Every row comes from one small tree of marks. Brackets hold a mark, then the marks that hang from it, in the order of their numbers. Every link used is in the known rows. Which tree was each row made from?
Known rows
{J909 {J320 J282} J473 J572}: [ -4 -11 -18  -9 -21  11   0   9 -15  -9  15  -8   1  -9 -11 -11   1  -1
   4  -6  -6 -14   4  -6  19]
{J320 J282 {J909 J473 {J572 J503}}}: [  0 -16 -20 -10 -15  17   2  -4 -14 -21  12  -8   3 -18  -5 -12  -1  -9
   6  -6 -15 -21  10 -15  27]
{J320 {J909 {J572 {J503 J451}}}}: [  2  -1 -14 -10  -9   2   5 -12  -5 -22  15  -1   1 -11  -7  -8  -2 -14
   8 -10 -15  -2  12 -16  30]
{J503 {J320 J282 {J909 J572}} J451}: [  2  -8 -21 -10 -18   6  -4   3  -3 -26   9  -8  15 -16 -13  -8  -4  -7
   8   2   5  -4  22 -22  27]
{J909 J473}: [ -9 -11  -8  -2  -9  12  -2  -4 -10  -6   1  -5   1  -7  -8  -6  -3  -7
   4   1   1 -12  -5   5  -1]
{J320 J282 {J909 J572}}: [  6  -5  -9 -11 -12   9  -3   5  -8 -21   4 -10   3 -15  -8  -6  -5  -3
   5   9  -4 -14  13 -16  19]
{J503 {J320 J282 {J909 J473}} J451}: [ -8 -21 -25   1 -16  15  -9   3  -2 -15   0  -9  19 -22 -11 -12  -7 -12
   8   2   9  -6  13 -11  24]
{J909 {J320 J282} J473}: [ -9 -16 -18  -3 -21  12  -3   6 -10   0   5  -6   4 -12  -2  -8  -8  -1
  -4  -6   3 -11   0  -8  16]
{J572 J282 J503}: [-13  -9 -11 -18 -11   3   4 -12  -9  -4  10 -11  -5 -14  -4  -7 -12  -7
  -5 -13   5 -15  -4  -5  10]
{J503 {J320 J282 {J909 J473 J572}}}: [  1 -20 -22 -13 -20  17  -4   7 -11 -25   6  -8  13 -20 -13 -10   4  -7
   9   7   2 -19   8 -15  17]
{J285 {J320 J909} {J572 J282}}: [  1  -4 -12  -7  -7  10  -4   2  -9 -13  15 -23   6 -32  -8  -5 -10  -1
  -8  11  -1 -29   2  -4   8]
{J320 {J909 J572}}: [  6   1  -7 -10  -8   9   1   1  -7 -22   6  -4   3  -7  -7  -2   0  -4
   9  10  -9 -12   2 -10  11]
{J312 J473}: [ -7  -2  -9 -14  -7   4   0  -3 -13  -1  -2  -6  -2  -7   2   4  -3  -6
 -14   2   9  -6   1  -9  -2]
{J503 J451}: [ -8  -2  -3  -1  -7   0  -1  -5  -4  -8   4  -5   2  -4 -10  -4 -11  -9
   6  -3   6   5   9  -4   6]
{J285 {J320 J282} J473 J572}: [ -5 -10  -6  -3  -6  10 -11   5 -26  -6  18 -26  16 -23  -6  -9 -14   5
  -4  17  -1 -21  18  -5  -1]
{J503 J320}: [ -7  -4 -13 -13 -17   1  -1  -3 -11 -14   3  -4  10  -7  -4  -2  -4  -5
   0   1  15  -5  -2 -10   3]
{J285 J572}: [ -2  -4  -2  -4  -7   1  -3  -4 -10 -15   5 -11   2 -15  -7  -2 -10   4
  -2   9  -1 -11   4   1   2]
{J285 J320 J473}: [-10  -1  -4  -7  -7   7  -4  -3 -23  -1  10 -15  12  -5  -2  -7  -5  -5
   1  12  -3 -13   1  -5  -8]
{J285 {J320 {J909 J473}} {J572 J282}}: [ -3 -14 -18  -3  -5  19  -7   1 -13  -8  16 -24   9 -33 -14  -9  -6  -3
  -3   9  -5 -36  -2   4   7]
{J503 {J320 {J909 J473}} J451}: [ -7 -15 -24   0 -12  14  -5  -3   0 -14   0  -3  16 -14 -12  -9  -2 -14
  12   2   4  -5   2  -9  17]
{J320 J282 J909}: [  1  -9 -11  -5 -11   9  -5   6  -2 -13  -6 -12   8 -16  -1  -2 -14  -4
   0   9   3 -10  11 -16  17]
{J572 J282}: [-11  -4  -4 -14  -6   6   1  -2  -6  -3   4 -13  -3 -12  -9  -7 -11  -4
  -2  -2  11 -15  -4   2   0]
{J909 {J572 {J503 J320 J451}}}: [ -7  -2 -19 -18 -17  -6   5 -15 -12 -21  22   0   7  -5 -10  -9   1 -11
   5 -19   0  -1  12 -16  20]
{J909 J320 {J572 J503}}: [ -2   2 -18 -16 -22  -5  10  -8 -15 -11  21   1  -2  -4   5  -4   3  -4
  -2 -17 -12  -5  -2 -17  23]

Which tree is each row?
[ -3  -1 -12 -18 -16   1   5   4 -11  -7  16 -10  -7  -8 -11  -8   0   0
  -4  -9  -1 -13  -5  -3  12] : {J909 J320 {J572 J282}}
[-10 -12 -16  -7 -18   0  -8  -1  -5 -11   5  -8  12 -14  -9  -8 -13  -5
   2  -6  21   3  17 -14  15] : {J503 {J320 J282} J451}
[ -8 -13 -25 -13 -14   3   0 -10   1 -13  10  -6  10 -22  -8  -9 -11 -15
  -1 -15   7  -9   4 -16  28] : {J572 J282 {J503 {J320 J909} J451}}
[ -1  -8 -19 -15 -11   8  -2   2  -2 -22  12 -11   6 -18 -20 -11  -1  -9
   9  -1   7  -9   6 -10  17] : {J503 {J320 {J909 {J572 J282}}} J451}
[-15 -10 -19 -16 -16   1   3 -14  -6  -8  14  -8   5 -16 -10 -12  -9 -11
  -4 -20  13  -5   4 -10  16] : {J572 J282 {J503 J320 J451}}
[ -2  -2 -19 -17 -24  -3   7  -1 -16 -13  20  -3   0  -9   2  -8  -4  -2
  -5 -19  -7  -8   9 -23  29] : {J909 {J320 J282} {J572 J503}}
[ -7  -8 -12 -12 -14   8   6 -13 -20 -14  17  -2  -3  -8  -9 -11   2 -10
   6 -11 -14 -16  -2  -1   9] : {J909 J473 {J572 J503}}
[  5  -2 -17 -16 -16   5   1   3  -7 -27   7  -4  11 -11  -7  -1   5  -4
   8   8   0 -11   3 -17  14] : {J503 {J320 {J909 J572}}}
[-14 -12 -18 -21 -19   1   3 -12  -9  -8  11  -8   3 -17  -4  -7  -8  -8
  -8 -15  16 -15  -5 -12  12] : {J572 J282 {J503 J320}}
[ -5 -13 -20  -3 -18   7  -6   3   1 -15   0  -8  17 -18  -8  -7 -12  -9
   3   1  13   0  20 -23  25] : {J503 {J320 J282 J909} J451}
[-10  -6  -5  -7  -2  12  -8  -1 -23  -2  20 -29  10 -25 -13 -11  -9   1
  -6  13  -1 -27   4   6 -10] : {J285 J320 J473 {J572 J282}}
[-13 -12 -14 -12 -10  12   5 -14 -11 -10  21 -10  -7 -14 -21 -19  -3 -15
   8 -21  -9 -15   2   5  17] : {J909 J473 {J572 J282 {J503 J451}}}
[ -4  -8 -12  -4  -8  15  -8   8 -16  -5   8 -21  19 -20   0  -9 -10  -7
   1  16  -2 -18  14 -20   8] : {J285 {J320 J282 J909} J473}
[ -5 -11  -8  -6  -5   5  -4 -13 -20 -13  12 -12   8 -17  -1  -6 -10  -1
  -1   9 -14 -10   5  -5   5] : {J285 J473 {J572 J503}}
[ -7 -10 -16 -14 -17  13   5   3 -13  -5  15 -11  -6 -11 -15 -14   3  -2
   3  -7  -4 -20 -12   5  10] : {J909 J320 J473 {J572 J282}}
[ -7  -3  -9 -23 -11   3   7 -12 -15 -12  19  -9  -9 -12 -10 -12  -4  -7
   0 -12  -3 -18  -2  -4   9] : {J909 {J572 J282 J503}}
[ -3 -14 -13 -11  -8  22   2   3  -7 -16   9 -12  -4 -17 -18 -15   1  -8
   9   6  -7 -28  -5   5   9] : {J320 {J909 J473 {J572 J282}}}
[  1 -12 -21 -12 -15  17   1   1 -10 -25   5  -2  11 -13 -12  -7  10  -7
  10   7  -3 -18  -3  -8  12] : {J503 {J320 {J909 J473 J572}}}
[ -6  -8 -15   0 -10  15  -2   0 -12  -8   7  -9  11 -15  -3  -6  -2 -11
   2   6  -5 -23  -4  -6   6] : {J285 {J320 {J909 J473}}}
[ -8 -13  -7 -15  -7  15   2  -3 -14 -10  12 -15  -8 -10 -21 -15   1  -5
   7  -2  -2 -22  -6  11  -1] : {J909 J473 {J572 J282}}
[ -9 -11 -23 -18 -19   9   8  -7 -17  -7  25  -7  -8 -13  -7 -14   3  -7
  -2 -22 -11 -21 -12   1  20] : {J909 J320 J473 {J572 J282 J503}}
[ -4   3 -19 -11 -17  -7   9  -9 -12 -11  23   1  -2  -4  -2  -7  -1  -8
   2 -26 -13   3   6 -16  30] : {J909 J320 {J572 {J503 J451}}}
[  3   1 -10  -2  -7   6  -5   0 -11 -16  13 -15  14 -22   1   2  -8   0
  -5  15  -4 -22   6 -10  10] : {J285 {J320 J909} J572}
[ -9  -7 -18 -30 -17   0   7 -11 -15 -17  20  -8   1 -15 -10 -11   2  -5
  -2 -14   6 -19  -2 -11  10] : {J909 {J572 J282 {J503 J320}}}
